In the rows, 128 means zero.
Known rows, with every step that occurs
fesa, vune, zuna, baru, dupu: [116  68  76  49 112 136 116  74 123 206 143 159 108 133 104 124 159 140
 170 120  79 118 136 122  62]
sopuru, baru, nebon: [132 151 126 127 137 116 123 132 187  85  97 110 129 127 113 143 109 119
 172 128 131 143 132 145 163]
sopuru, baru, dupu, vune, fesa: [146   4 115 128 141 112 104 161  97 196  93  94 115 144 125 130 111 118
 168 120  76 137 158 156 138]
dupu, vune, zuna, baru: [113 127  85 140 144 103 125 119  96 128 144 164 116 133 121 143 110 126
 165 132 111 114 143 147 142]
sopuru, baru, dupu: [132  40 128 128 124 126 108 134 136 200  96 112 117 131 114 136 116 125
 173 125  93 138 130 133  92]
dupu, vune, zuna: [124 103  80  96 129 124 127 129  74 129 133 126 119 140 120 150 132 122
 143 131 112 126 149 149 149]
sopuru, baru, zuna, vune: [129 193 131  92 143 115 103 151 128 136 130 105 114 126 116 139 117 118
 179 127  93 135 128 130 146]
zuna, baru, dupu, vune, fesa: [134  24 130 169 161 105 113 137 102 197 132 134 114 135 134 105  97 131
 152 118  81 111 140 150 134]
baru, zuna: [134 208 129 142 133 143 120 125 160 144 143 118 120 126 125 139 114 131
 138 124 153 119 127 130 148]
vune, zuna: [121 136 102  88 105 138 132 108  98 132 140 138 122 136 106 138 140 126
 138 127 101 129 150 125 145]
dupu, vune, fesa, baru: [152  98 114 175 128 117 122 123  70 122 120 145 128 135 144 128  80 117
 135 121 119 119 160 145 152]
vune, dupu: [127 106  98 145 107 137 129 117 133 156 124 139 120 110 124 110 130 130
 113 137 145 129 104 126 114]
fesa, vune, zuna: [126 138  65  11  96 144 131  96 110 124 135 145 124 138 109 143 181 131
 133 125 105 131 149 121 100]
baru, dupu, vune, fesa: [145   5 122 127 143 125 117 148  83 199 122  97 118 142 136 114 120 128
 132 118  87 125 151 154 137]
fesa, baru, nebon, vune, zuna: [131 177  81  63 107 147 129  51 137 125 139 160 121 132 112 152 109 129
 166 132 151 119 157 128 149]
nebon, baru: [122 131 124 147 141 128 128 151  89 122 128 121 122 120 132 132 104 124
 153 114 131 101 137 122 121]
nebon, vune: [125 138 108  63 133 128 127 122 147 164 134 134 129 133 132 138 149 134
 139 133 158 124 134 118 122]
dupu, vune, fesa, baru, nebon: [156 118 116 172 140 119 126 106 119  86 118 120 129 133 141 125  72 120
 142 119 131 121 157 163 185]
sopuru, baru, nebon, vune: [128 158 106  66 141 117 126 128 204 114 102 122 125 130 116 153 131 125
 179 134 160 138 137 134 153]
zuna, baru, sopuru: [123 216 136 184 118  97 112 102 156  97 111 140 117 121 129 127  98 139
 165 126 104 116 117 127 124]
sopuru, baru: [128 127 125 133 125 116 116 146 143 120  99 126 128 130 116 144 122 116
 164 130 119 141 135 129 132]
vune, fesa: [140 121 137 121 123 130 129 142 115 117 129 119 131 138 125 108 131 124
 115 121  95 128 152 126 176]
nebon, vune, zuna, baru, sopuru: [113 238  92  82 104 106 114  79 144 125 128 161 107 136 108 148 135 142
 183 135 109 113 143 114 129]
dupu, vune, fesa, baru, sopuru: [160 168 113 189 103 104 110 107  83  82  93 115 121 134 144 133  74 125
 157 117  97 118 158 147 149]
vune, zuna, baru: [109 162 109 128 119 119 124 102 122 130 151 175 119 131 105 130 118 127
 158 128  99 116 139 123 145]

Rows
[156 206 134 181 107 148 112  99 128 141 144 136 123 130 127 122  79 122
 142 114 127 111 157 126 176]
vune, fesa, baru, zuna
[123  96 109  89 123 121 127 125  85 148 136 127 118 111 124  95 144 129
 118 134  93 134 100 123 106]
zuna, vune, dupu
[138 139  79 122 107 143 129  60 177 154 124 157 123 105 128 119 102 135
 144 139 198 120 115 130 110]
fesa, baru, nebon, vune, dupu
[124 198 133 110 160 129 117 163  70 130 159  94 108 118 132 126 100 125
 168 109 104  94 133 122 136]
nebon, baru, zuna, vune
[136 111 144  70 133 114 125 149  64 119 142 116 126 138 127  95 141 125
 118 120  41 130 146 123 172]
zuna, vune, fesa
[128 211 129 166 141 144 118 150 125 136 145 109 114 117 130 142  90 126
 161 110 153  91 137 126 142]
nebon, baru, zuna
[121 225  74  66  90 110 119  75 137  95 116 155 111 132 107 139 155 142
 173 122  85 116 138 120  92]
fesa, vune, zuna, baru, sopuru
[116 153  90 123 134 120 130  82 214 154 136 166 118 106 122 107 119 141
 148 141 189 115  99 130 130]
zuna, baru, nebon, vune, dupu
[130 198 128 161 116 114 115 141 103  82 100  98 114 121 133 139  95 133
 168 110 109  99 137 122 120]
nebon, baru, sopuru
[122  25 120 182 166 107 109 126 111 205 130 137 111 125 140 122  95 134
 167 126 117 111 118 154  90]
zuna, baru, dupu, vune
[141 157 129 167 123 134 129  79 153  94 125 138 129 122 127 130  76 127
 149 124 152 122 132 140 137]
fesa, baru, nebon
[127  16  84  93 135 138 114 119  65 204 132 114 108 144 119 141 129 129
 152 126  90 127 148 152 112]
baru, dupu, vune, zuna
[139 178 107 145 106 142 111  92 102 171 153 142 110 103 127 109  86 126
 146 126 123 114 104 123 109]
fesa, baru, zuna, vune, dupu
[109  79  93  65 127 134 115  86 128 246 154 178 108 136 104 132 137 139
 178 131 106 111 143 119 102]
nebon, vune, zuna, baru, dupu
[143  14 109 172 134 128 112 100  76 212 118 129 115 127 145 137  77 128
 161 123 129 116 132 151  72]
fesa, baru, dupu, vune
[119 146  82  23 113 139 131 101 116 158 143 149 119 140 110 149 163 130
 145 137 134 124 154 115 139]
nebon, vune, zuna
[138  23  80 133 112 141 111  78  50 206 129 149 109 137 126 148  87 126
 170 124  97 119 154 150  88]
fesa, baru, dupu, vune, zuna
[153 209 116 118  84 121 112  83 119 126 103 136 121 136 133 131 106 134
 154 123 108 116 162 116 141]
nebon, vune, fesa, baru, sopuru
[153  40 140 166 106 147 110  92  87 208 123 138 120 132 128 103  86 126
 141 114  80 117 154 126 124]
vune, fesa, baru, dupu
[125  39 127 143 137 140 117 139  79 195 126 108 112 122 128 123 100 131
 168 108 107 100 137 126  88]
nebon, baru, dupu
[122 169  81  22 119 131 124 112 176 113 113 129 120 140  94 163 145 123
 182 137 135 139 159 133 169]
sopuru, baru, nebon, vune, zuna
[133 202 127 149 125 130 106 145 171 137 116 107 118 127 112 156 107 118
 170 129 143 130 135 132 149]
sopuru, baru, zuna
[141 192 146  89 139 130 116 148  99 137 159 107 119 135 122 102 128 126
 131 117  64 121 145 126 189]
baru, zuna, vune, fesa
[113  68 109 133 120 132 114  94 113 212 148 163 107 133 104 121 116 134
 172 125  72 115 136 126 112]
vune, zuna, baru, dupu
[138 204 136 138 126 134 110  95  91 140 158 135 114 119 134 126  83 125
 157 123 107 114 127 125 123]
fesa, baru, zuna, vune
[151 128 135 163 103 132 123  99  92 124 124 151 131 131 129 114  90 120
 130 118 102 121 159 124 155]
vune, fesa, baru
[132  98  64  66  95 140 131 107 143 153 118 142 124 110 126 112 174 136
 114 131 151 132 102 122  63]
fesa, vune, dupu
